Each row was made from one path, in order. Every step used is in the known rows, and no mark comes twice. Write each row's path.
Known rows:
S > N: [-0.04 -0.10 -0.01  0.07  0.21  0.05  0.02  0.36  0.03  0.06  0.00 -0.25
 -0.08  0.04  0.07 -0.06  0.08  0.26 -0.35 -0.10]
M > N: [-0.04 -0.27 -0.03 -0.05  0.37  0.08  0.20 -0.17  0.03 -0.08 -0.17 -0.15
 -0.01 -0.05 -0.08  0.07  0.02 -0.16 -0.08 -0.17]
S > N > J: [-0.09 -0.03  0.15  0.11  0.22  0.00  0.07  0.34 -0.03  0.26  0.12 -0.23
 -0.02 -0.04  0.31 -0.04  0.00  0.18 -0.35 -0.12]
Z > N > J > X: [ 0.31  0.22  0.38 -0.09  0.01  0.00  0.17 -0.04 -0.22 -0.02  0.10  0.12
  0.18 -0.26  0.11 -0.10  0.00 -0.12 -0.27 -0.10]
Z > X > M: [ 0.26 -0.34  0.09  0.13 -0.08 -0.03 -0.31  0.07 -0.19  0.11 -0.09  0.16
  0.03 -0.14  0.14  0.22 -0.17 -0.11 -0.08  0.11]
N > M > X: [-0.21  0.08  0.13 -0.13 -0.08  0.15 -0.09 -0.24 -0.21  0.37 -0.10  0.03
  0.07 -0.21  0.63 -0.02  0.24 -0.14  0.37 -0.07]
X > Z: [-0.01 -0.33 -0.21 -0.14 -0.14  0.07  0.04  0.19  0.17  0.09  0.02 -0.08
  0.01  0.01 -0.28  0.08  0.13 -0.07 -0.06 -0.01]
J > N > S: [ 0.15  0.72 -0.09  0.00 -0.03 -0.12  0.03 -0.14 -0.06 -0.32  0.17 -0.13
  0.00 -0.04  0.14  0.05  0.20 -0.11  0.25 -0.22]
M > N > J > X: [-0.09 -0.32  0.13 -0.05  0.26  0.01  0.30 -0.19 -0.02 -0.05 -0.02 -0.12
  0.01 -0.20  0.25  0.07 -0.01 -0.30 -0.02 -0.08]
X > S: [ 0.12 -0.08 -0.13 -0.13 -0.06 -0.28 -0.01  0.09  0.16  0.11  0.06 -0.08
 -0.06  0.06 -0.24 -0.01 -0.29 -0.09  0.02  0.16]
M > N > S: [ 0.09 -0.18 -0.11  0.02  0.33 -0.07  0.22 -0.33 -0.09 -0.12 -0.16 -0.11
  0.05  0.11  0.06  0.10  0.13 -0.23 -0.01 -0.28]
Z > X > J > N > S: [ 0.39  0.11  0.05  0.18 -0.10 -0.19 -0.30  0.08  0.05 -0.06  0.00  0.11
  0.12 -0.15  0.19  0.36  0.33 -0.18  0.22 -0.05]
S > N > M > X > J: [-0.20 -0.08  0.03 -0.06  0.14  0.14 -0.05  0.27  0.01  0.36 -0.05 -0.27
 -0.03 -0.12  0.50  0.07  0.33  0.13 -0.06 -0.15]
S > N > M: [-0.18  0.05  0.10  0.04  0.19  0.07  0.06  0.27 -0.10  0.38  0.01 -0.22
 -0.03 -0.08  0.35 -0.04  0.23  0.23 -0.10 -0.19]
X > S > N: [ 0.10 -0.15 -0.13 -0.07  0.09 -0.25  0.01  0.33  0.17  0.15  0.06 -0.27
 -0.11  0.09 -0.18 -0.05 -0.24  0.09 -0.22  0.09]
N > M: [-0.21  0.20  0.15 -0.04 -0.04  0.03  0.06 -0.12 -0.18  0.45  0.02  0.04
  0.06 -0.17  0.39  0.04  0.22 -0.05  0.36 -0.11]
S > N > J > X: [-0.08 -0.16  0.16  0.07  0.10 -0.02  0.13  0.35 -0.01  0.09  0.14 -0.22
 -0.05 -0.12  0.42 -0.06  0.04  0.11 -0.28 -0.01]
N > J > X: [-0.07 -0.09  0.23  0.01 -0.16 -0.10  0.15 -0.02 -0.06  0.03  0.21  0.03
  0.04 -0.22  0.49  0.00 -0.05 -0.21  0.10  0.13]
N > M > X > Z: [-0.21 -0.08  0.04 -0.20 -0.14  0.18 -0.07 -0.15 -0.12  0.42 -0.09 -0.01
  0.08 -0.21  0.50  0.03  0.30 -0.18  0.35 -0.07]

Write each row's path:
[-0.15  0.04  0.07 -0.19 -0.11  0.01 -0.10 -0.21 -0.13  0.42 -0.07 -0.02
  0.04 -0.18  0.53 -0.02  0.09 -0.18  0.38  0.02]
N > M > X > S
[-0.13  0.70  0.09 -0.16 -0.05  0.13 -0.07 -0.16 -0.08 -0.02  0.08 -0.16
  0.00 -0.35  0.45  0.00  0.26 -0.13  0.43 -0.15]
J > N > M > X
[-0.08 -0.56 -0.14 -0.22 -0.09  0.07  0.20  0.02  0.01 -0.27  0.00 -0.15
 -0.15 -0.20  0.18  0.16 -0.14 -0.28 -0.02  0.20]
J > X > M > N
[ 0.05 -0.10 -0.02 -0.05  0.09 -0.29  0.04  0.32  0.14  0.29  0.14 -0.24
 -0.08  0.03 -0.02 -0.03 -0.28  0.04 -0.23  0.09]
X > S > N > J
[ 0.49  0.37  0.13 -0.03  0.07 -0.07  0.10 -0.18 -0.29 -0.09 -0.04  0.14
  0.21  0.06 -0.09 -0.06  0.14 -0.05 -0.26 -0.29]
Z > N > S
[-0.03 -0.25 -0.14 -0.23 -0.09  0.14 -0.24 -0.01  0.20 -0.03 -0.12 -0.10
  0.01 -0.09  0.32  0.21  0.20 -0.19  0.08  0.06]
M > X > J
[ 0.20  0.30  0.26 -0.23  0.04  0.16 -0.01 -0.13 -0.20  0.25 -0.09  0.08
  0.20 -0.25  0.19  0.02  0.27 -0.10 -0.06 -0.24]
Z > N > M > X > J
[ 0.18 -0.26 -0.07 -0.29 -0.10  0.25 -0.16 -0.06  0.00 -0.07 -0.19 -0.03
  0.09 -0.11  0.06 -0.07  0.12 -0.17 -0.18 -0.04]
M > X > Z > N
[-0.13  0.42 -0.10 -0.20 -0.06 -0.01  0.00  0.18  0.29  0.15  0.19 -0.22
  0.00 -0.26  0.13  0.44  0.42 -0.15  0.38 -0.13]
X > J > N > M
[ 0.02 -0.48 -0.15 -0.17 -0.34  0.00  0.15  0.14  0.14 -0.27  0.07 -0.05
 -0.04 -0.14  0.05  0.01  0.16 -0.20  0.11  0.21]
J > X > Z
[ 0.24 -0.14 -0.05 -0.21 -0.05  0.12  0.08  0.17  0.05  0.07 -0.01 -0.02
  0.12 -0.06 -0.44  0.01  0.15 -0.05 -0.30 -0.14]
X > Z > N
[-0.12 -0.21  0.14 -0.08 -0.18 -0.04  0.14  0.05 -0.08  0.11  0.23 -0.02
 -0.02 -0.24  0.48  0.12 -0.20 -0.24  0.01  0.18]
N > J > X > M
[ 0.15 -0.04  0.02 -0.23 -0.07  0.13  0.12  0.12 -0.04  0.29  0.00  0.00
  0.16 -0.15 -0.26  0.03  0.25 -0.07 -0.12 -0.19]
X > Z > N > M
[-0.09  0.67  0.04 -0.21 -0.07  0.03 -0.07 -0.13 -0.04  0.02  0.10 -0.19
 -0.03 -0.32  0.37  0.00  0.16 -0.16  0.44 -0.10]
J > N > M > X > S
[-0.05 -0.38 -0.25 -0.16  0.18  0.07  0.14 -0.09 -0.11  0.07 -0.07 -0.20
 -0.09  0.03  0.01  0.33 -0.22 -0.25 -0.19 -0.11]
X > M > N > S
[-0.01 -0.05 -0.05 -0.09  0.06 -0.24  0.04  0.28  0.08  0.37  0.06 -0.24
 -0.08  0.01  0.01 -0.03 -0.13  0.07 -0.05  0.04]
X > S > N > M
[-0.14  0.78  0.10 -0.09 -0.01  0.04  0.03 -0.08 -0.07  0.03  0.16 -0.16
 -0.01 -0.32  0.28  0.04  0.24 -0.07  0.42 -0.18]
J > N > M
[ 0.24 -0.47  0.09  0.11  0.11  0.01 -0.22 -0.02 -0.18  0.07 -0.18  0.10
  0.03 -0.16  0.10  0.26 -0.16 -0.18 -0.12  0.03]
Z > X > M > N
[-0.18 -0.39 -0.08 -0.19  0.22  0.14  0.15  0.00 -0.06  0.24  0.01 -0.21
 -0.10 -0.13  0.07  0.32 -0.34 -0.24 -0.24 -0.04]
X > M > N > J
[ 0.38 -0.24  0.20  0.23  0.02 -0.31 -0.26  0.21 -0.08  0.21 -0.03  0.08
  0.07 -0.09  0.15  0.03 -0.15 -0.03 -0.11  0.11]
Z > X > S > N > J
[ 0.04 -0.24 -0.04 -0.17  0.00 -0.03 -0.19  0.05  0.06  0.08 -0.08 -0.18
 -0.05 -0.05  0.35 -0.10 -0.18 -0.10 -0.14  0.11]
M > X > S > N > J
[-0.15 -0.43 -0.19 -0.21  0.22  0.17  0.12  0.01 -0.02  0.10 -0.07 -0.23
 -0.13 -0.07 -0.08  0.30 -0.29 -0.19 -0.24 -0.04]
X > M > N
